Known rows, with every step that occurs
l f d s p: [ 0.53 -1.71  0.39 -1.37 -2.17  1.39 -3.49 -4.06 -0.41  3.00 -2.42 -1.73
  1.07  0.21 -0.30 -1.56  0.62 -0.14  0.79 -0.63  0.17 -2.33 -0.48 -1.36
  2.63 -4.63 -0.13 -2.08]
g p l f d t: [-3.18 -1.74  0.54  0.01 -2.49 -0.47 -0.93 -1.26  0.92  2.05 -0.76 -1.79
 -2.43  1.16  1.75  0.13 -0.14 -1.86  2.06 -0.74  0.43 -0.75  1.61  0.71
 -0.36 -3.71  1.73 -2.31]
d t: [-1.76 -3.57  0.21  1.08 -0.97  0.36 -1.23 -0.95 -0.44  1.30 -0.80 -2.02
 -0.26  2.50 -1.68 -2.02 -0.56 -1.63  0.47  0.53 -0.74 -1.22 -0.45 -2.40
 -0.25 -0.83  0.63 -3.83]
l f p: [-1.57 -1.28  0.25  0.66 -0.28 -1.43 -1.50 -1.12 -1.53  2.57 -0.22 -2.76
  0.18  0.22  0.52 -1.32 -1.79 -0.50 -0.02 -0.98  0.89 -2.73 -0.39 -1.94
 -0.58 -3.30 -0.65 -2.87]
p q: [-1.57 -2.62 -0.57  0.49  0.57 -0.77 -1.96 -0.98 -1.38  1.01  0.23 -1.80
 -1.02  1.96 -0.59 -2.50  0.39 -0.10  0.23 -0.10 -1.34 -1.25 -0.48 -1.27
 -0.66 -2.08 -0.03 -2.82]
s p q: [-0.73 -3.92  0.35 -0.78 -0.19 -0.62 -2.10 -1.67 -0.82  2.12 -0.50 -1.21
 -0.19  1.12 -0.07 -3.19  0.49  0.40  0.18 -0.49 -0.97 -1.44  0.07 -1.22
  0.60 -3.74 -0.20 -2.55]
p d l: [-0.48 -2.16  1.87  0.14 -0.68  1.46 -1.44 -0.24 -1.07  1.51 -1.24  0.93
 -0.18  1.11 -2.10 -2.09 -0.46 -0.58  1.69  0.63 -0.64 -0.05  0.22 -2.69
 -0.88 -0.57 -0.96 -1.57]
t g p: [-0.18 -3.02  0.52  1.47  0.04 -1.71 -2.18 -2.16  0.08  1.24  0.64 -0.70
 -1.63  0.32  0.94 -3.40  0.00  0.46 -0.61  1.35 -1.36 -0.43  0.72 -0.72
 -1.76 -1.08 -1.07 -3.20]
s p: [-0.13 -3.74  1.06  0.10 -0.97  0.16 -2.03 -2.47 -0.32  3.32 -1.40 -1.65
  0.28 -0.20 -0.59 -3.44 -0.54  0.12 -0.33  0.38 -0.62 -1.46  0.05 -2.44
  0.32 -3.08 -0.81 -2.94]
d f p l: [-1.78 -2.71  1.53  2.17 -1.05 -0.58 -1.53 -0.08 -2.54  3.02 -1.35 -1.45
 -0.70  1.28 -0.10 -2.17 -1.39  0.01  0.50 -0.80  0.52 -2.03  0.42 -1.44
 -0.56 -3.09 -1.32 -1.17]
l f: [-1.08 -1.35 -0.01  0.77 -0.24 -1.10 -1.56 -1.97 -0.56  2.06 -0.68 -2.17
 -0.47  0.59 -0.28 -1.34 -0.94 -1.43  0.45  0.67  0.63 -2.39 -0.50 -2.53
 -0.65 -2.36 -0.37 -3.65]
f p d: [-1.73 -2.51  1.01  0.43 -0.99  1.14 -1.98 -0.72 -1.70  2.02  0.04 -1.11
  1.16  0.43 -1.17 -2.79 -1.40 -0.04 -0.92 -0.94 -0.66 -1.13 -0.17 -2.39
 -1.17 -2.38 -0.48 -2.24]
l f d s: [-0.10 -0.28 -0.54  0.27 -1.62  1.16 -3.40 -3.12 -1.16  2.01 -1.55 -2.12
  0.36  1.20 -0.48 -0.95  0.30 -0.65  0.99 -0.27 -0.08 -2.16 -0.86 -1.49
  1.26 -2.85 -0.18 -2.40]
l f p d t g: [-2.66 -2.76  0.32 -1.73 -0.30 -0.38 -1.89 -1.42 -0.39  0.81  0.62  0.07
  0.87  3.07 -1.23 -1.33 -0.45 -1.74  0.53 -0.73  0.99 -1.20 -0.32 -2.35
 -0.28 -2.76  1.07 -3.34]
p d t: [-2.29 -3.46  0.84 -0.22 -1.36  1.95 -1.50 -1.16 -0.19  1.02 -0.68 -0.52
  0.69  2.60 -2.74 -2.01 -0.46 -2.07  0.37  0.26 -0.70 -0.61 -0.78 -2.75
 -0.30 -0.92  1.16 -3.41]
d f p t: [-1.99 -4.52  2.13  1.70 -0.85 -0.76 -2.26 -0.26 -2.29  2.46 -0.27 -1.82
  1.01  1.54 -1.12 -2.12 -2.19  0.55 -0.58 -1.60 -1.10 -3.06 -0.88 -3.27
  0.99 -2.72 -1.63 -1.49]
t g p s: [-0.25 -2.10  1.49  1.00  0.14 -1.37 -1.81 -1.87 -0.77  1.32  0.70 -0.61
 -1.45  0.90  1.63 -3.14  1.22  0.85 -0.08  1.49 -2.10 -1.68  0.63 -0.95
 -2.14 -1.42  0.53 -3.78]
d t g: [-1.12 -3.80 -0.49  0.47 -0.39 -0.60 -2.04 -1.76 -0.11  0.73 -0.22 -0.53
 -0.43  3.31 -1.73 -2.70  0.58 -1.00  0.24  0.88 -0.78 -0.56 -0.28 -2.33
 -0.55 -0.57  0.28 -3.78]
s p l f d: [-1.11 -1.68  0.49 -1.57 -2.59 -0.07 -1.89 -2.95  0.19  4.23 -2.40 -1.49
 -0.72 -0.17  0.68 -1.14  0.27 -0.51  1.68 -0.96  0.88 -1.11  1.53 -0.83
  0.39 -5.77 -0.26 -1.69]
p t: [-1.11 -3.60  1.19  0.92 -1.00 -0.77 -2.15 -1.59 -0.01  1.71 -0.19 -2.26
 -0.25  1.14 -1.29 -2.29 -0.61 -0.16 -0.33 -0.10 -1.88 -1.31 -0.32 -2.60
 -0.36 -1.85 -0.47 -2.59]
g p l f: [-1.90 -1.17  1.42  1.11 -0.93 -2.25 -0.68 -1.32  0.52  1.90 -0.05 -1.77
 -2.71 -0.50  2.28 -1.03 -0.57 -1.40  1.15  0.91  0.51 -1.39  1.53  0.44
 -1.67 -3.46  0.57 -2.63]

Rows
[-2.39 -2.40  0.90 -0.23 -0.76 -2.93 -0.92 -1.58  1.42  0.46  0.51 -0.35
 -2.91  2.49  1.52 -0.95  0.44 -2.01  1.94  0.94  0.87 -0.52  1.60  0.81
 -1.01 -2.61  1.81 -3.32] : d t g p l f
[ 0.02 -1.52  2.05 -0.99 -1.81 -0.70 -2.40 -3.09 -0.17  2.36 -1.66 -1.25
 -0.49  0.67  0.56 -1.45  0.68 -0.78  1.72  0.65  0.79 -2.11  0.69 -0.39
  1.38 -4.89  0.95 -2.00] : d s p l f
[-1.72 -0.80  0.61  0.36 -0.86 -1.59 -0.97 -1.55 -0.31  2.31 -0.94 -1.93
 -1.58  0.82  0.43 -0.87 -0.21 -1.69  1.64  0.44  1.04 -1.40  0.77 -1.12
 -1.30 -3.40  0.19 -2.63] : p l f
[ 0.79 -3.33  0.89 -2.65 -2.03 -0.45 -4.43 -5.03  0.71  1.81 -0.84 -0.43
  1.24  1.62 -0.62 -1.85  1.57  0.92  0.80 -0.88 -1.01 -1.75 -0.21 -1.28
  2.79 -4.75 -0.26 -1.81] : l f d s p t g
[-1.82 -2.33 -0.78 -0.48 -1.27 -0.91 -2.02 -2.27  0.72  1.14 -0.16 -0.83
 -1.43  1.99  0.90 -1.00  0.08 -1.11  1.08 -0.21 -0.10 -0.83  0.42 -0.45
 -0.01 -2.31  0.53 -3.33] : l f d t g p
[-0.67 -3.34  1.07  0.39 -0.12 -0.05 -1.93 -2.20  0.29  0.66  0.81  0.87
 -0.61  0.28  0.00 -3.59 -0.12 -0.02 -0.57  1.43 -1.35  0.40  0.58 -1.29
 -1.76 -1.12 -0.41 -3.00] : t g p d
[ 0.56 -1.53 -0.32  0.94 -1.93  2.28 -3.85 -2.80 -1.59  1.86 -1.69 -2.20
  0.56  1.09 -1.29 -2.37  0.87 -0.07  0.16 -0.38 -1.54 -1.23 -0.76 -1.46
  0.67 -1.86 -0.61 -1.95] : f d s
[-1.09 -0.96 -1.03  0.12 -1.28  0.29 -2.27 -2.32 -0.65  2.72 -1.64 -2.18
 -0.23  0.45 -0.34 -1.16 -0.57 -0.90  0.70 -0.76  0.49 -1.76 -0.34 -2.21
 -0.27 -3.03 -0.96 -2.86] : l f d
[-1.25 -4.21  2.18  1.38 -0.97 -1.52 -1.66 -1.37  0.73  1.41  0.77 -2.13
 -1.23 -0.34  0.79 -2.39 -1.17  0.41 -0.71  0.23 -2.50 -1.25  0.36 -0.93
 -0.62 -1.83 -0.11 -2.43] : g p t
[-1.20 -1.04  1.46 -0.40 -0.74  1.07 -2.56 -1.92 -1.63  0.90  0.05 -1.17
  1.58  1.05 -0.89 -1.33 -0.48 -0.76  0.16 -0.54  0.34 -2.51 -0.96 -1.76
  0.87 -3.33  0.71 -2.23] : l f p d s
[-1.81 -3.14 -0.07  0.02 -2.55 -0.56 -1.94 -1.64  0.74  1.29 -0.45 -0.48
 -2.51  1.99  1.16 -2.10  1.45 -0.59  1.34 -0.32 -0.83  0.78  2.06  0.97
 -1.44 -2.34  0.82 -2.12] : f d t g p l
[-1.14 -2.12  1.62 -0.90 -1.47 -1.53 -1.27 -2.31  0.37  3.21 -1.66 -1.43
 -0.94 -0.12  0.82 -1.66 -0.25 -0.93  1.61  0.13  1.37 -1.62  1.17 -1.21
 -0.15 -5.00  0.22 -2.35] : s p l f
[-0.34 -0.93  0.97  0.49 -0.05 -1.03 -0.90 -0.64 -0.81  2.11 -1.31 -0.53
 -1.18  0.96 -0.61 -0.56 -0.81 -1.10  2.41  0.71  0.81 -1.93  0.14 -2.21
 -0.06 -1.53 -0.93 -2.38] : d l f
[-2.50 -1.43 -0.31 -0.29  0.75 -2.09 -1.66 -0.29 -2.01  1.63  1.12 -2.38
 -0.53  1.55  0.91 -1.14 -0.79 -0.16  0.32 -1.90  0.33 -2.63 -0.37 -0.74
 -0.35 -4.09  0.01 -2.54] : l f p q
[-0.39 -4.14  0.55  0.14 -0.47 -1.73 -2.82 -2.45  0.42  0.97  0.40 -0.73
 -0.17  1.94 -1.35 -2.90  0.30  0.37 -0.30  0.51 -1.77 -0.54 -0.02 -2.57
 -0.96 -1.48 -0.89 -2.81] : p t g
[-0.39 -1.56  1.91 -0.66  0.38 -1.13 -1.34 -1.35  0.38  0.55  0.19  2.13
 -1.63  0.82  0.23 -1.24 -0.42 -0.74  2.14  1.19  0.45 -0.56  1.04 -0.84
 -0.97 -1.44 -0.67 -2.12] : t g p d l f
[-0.99 -3.48 -1.57 -0.41 -1.63  0.99 -2.73 -2.02 -0.13  1.55 -1.06 -0.75
 -0.10  3.15 -1.60 -2.20  1.14 -0.70  0.67 -0.64 -0.95 -0.06  0.05 -1.88
 -0.31 -1.29 -0.15 -3.23] : f d t g
[-1.65 -0.22 -0.45 -0.29 -2.15  0.06 -1.74 -2.06 -0.39  2.89 -1.77 -2.20
 -1.44  0.62  0.55 -0.64  0.34 -1.14  1.72 -0.87  0.81 -0.68  1.22 -0.69
 -1.13 -4.08 -0.17 -1.95] : p l f d
[-0.79 -3.44  1.69  0.04 -1.87 -0.66 -1.64 -1.90 -0.09  3.48 -1.73 -1.35
 -0.88 -0.01  0.17 -3.04  0.32 -0.22  0.72  0.24 -0.27 -0.67  1.46 -0.93
 -0.57 -3.96 -0.20 -1.97] : s p l
[-0.81 -2.03  2.05  0.08 -0.92  1.25 -1.42  0.31 -2.13  1.76 -0.54  0.39
  0.29  0.71 -1.45 -1.99 -0.81  0.32  1.00 -0.83 -0.36 -0.88  0.56 -2.02
 -0.79 -1.42 -1.14 -1.09] : f p d l
[-1.04 -1.50  0.81  0.34 -0.15 -3.37 -1.21 -2.10  0.85  1.37  0.34 -0.50
 -2.95  0.46  2.38 -1.79  0.17 -0.79  1.21  1.29  0.47 -0.59  1.82  0.57
 -1.93 -3.11  0.19 -2.94] : t g p l f
[-1.49 -2.99  1.51  0.61 -0.60 -1.09 -1.43 -1.43 -0.26  0.39  0.62 -0.65
 -1.44  2.84  0.92 -2.41  1.42 -0.17  0.57  1.18 -2.03 -1.68  0.50 -0.96
 -1.04 -1.22  1.96 -4.36] : d t g p s
[-2.46 -2.00 -1.23 -0.52 -1.92  0.78 -1.90 -1.79 -0.13  2.07 -1.59 -2.40
 -0.06  2.19 -1.00 -0.16 -0.38 -2.12  1.37 -0.94  0.54 -1.84 -0.52 -2.08
  0.62 -2.62  0.69 -3.33] : l f d t
[ 0.40 -4.50  2.73 -0.47 -1.79  0.02 -3.50 -3.22  0.17  1.75 -0.72 -1.51
  1.25  0.82 -1.14 -2.76  0.46  0.64 -0.16  0.12 -2.26 -1.95 -0.32 -1.98
  2.28 -3.27  0.16 -2.01] : d s p t
[ 0.30 -3.46  2.83 -1.14 -1.29  1.64 -1.53 -1.25 -0.79  2.64 -1.93  1.45
  0.44  0.24 -1.83 -2.56 -0.51  0.01  1.66  0.36 -0.14 -0.49  0.73 -2.52
  0.55 -2.25 -1.06 -1.29] : s p d l
[-0.96  0.02  2.31  0.18 -0.13 -0.87 -0.90  0.35 -2.83  2.43 -0.55 -0.82
 -0.60  1.21  0.78 -0.19 -0.40  0.25  2.35 -0.82  0.11 -3.82  0.47 -1.98
 -0.60 -3.08  0.18 -2.34] : d l f p s
[ 0.09 -3.06  1.67 -2.14 -2.60  0.61 -3.84 -4.15  0.45  2.52 -1.44 -1.76
  1.23  0.75 -0.71 -0.98  0.48  0.19  0.91 -1.23 -0.80 -2.55 -0.39 -1.72
  3.21 -5.05  0.11 -1.67] : l f d s p t
[-0.16 -1.87 -0.18 -2.32 -0.99  0.67 -3.68 -3.55 -0.88  1.83 -1.25 -1.36
  0.39  1.54  0.12 -1.38  1.53  0.37  1.40 -1.49 -0.43 -2.20 -0.62 -0.39
  3.04 -5.31  0.65 -1.52] : l f d s p q
[-2.11 -4.02  0.31 -0.88 -0.59  0.72 -2.00 -1.05 -0.90  0.88  0.55  0.22
  1.06  3.18 -1.83 -2.78 -0.02 -0.57 -0.26 -0.74 -0.51 -0.36 -0.11 -2.05
 -0.77 -1.62  0.59 -2.96] : f p d t g
[-0.55 -3.98  1.85 -1.22 -1.41  1.51 -2.05 -2.66 -0.08  2.84 -1.25 -0.23
  1.23 -0.12 -1.50 -3.44 -0.42 -0.20 -0.31  0.19 -0.31 -0.80 -0.01 -2.82
  0.08 -3.10 -0.39 -2.46] : s p d
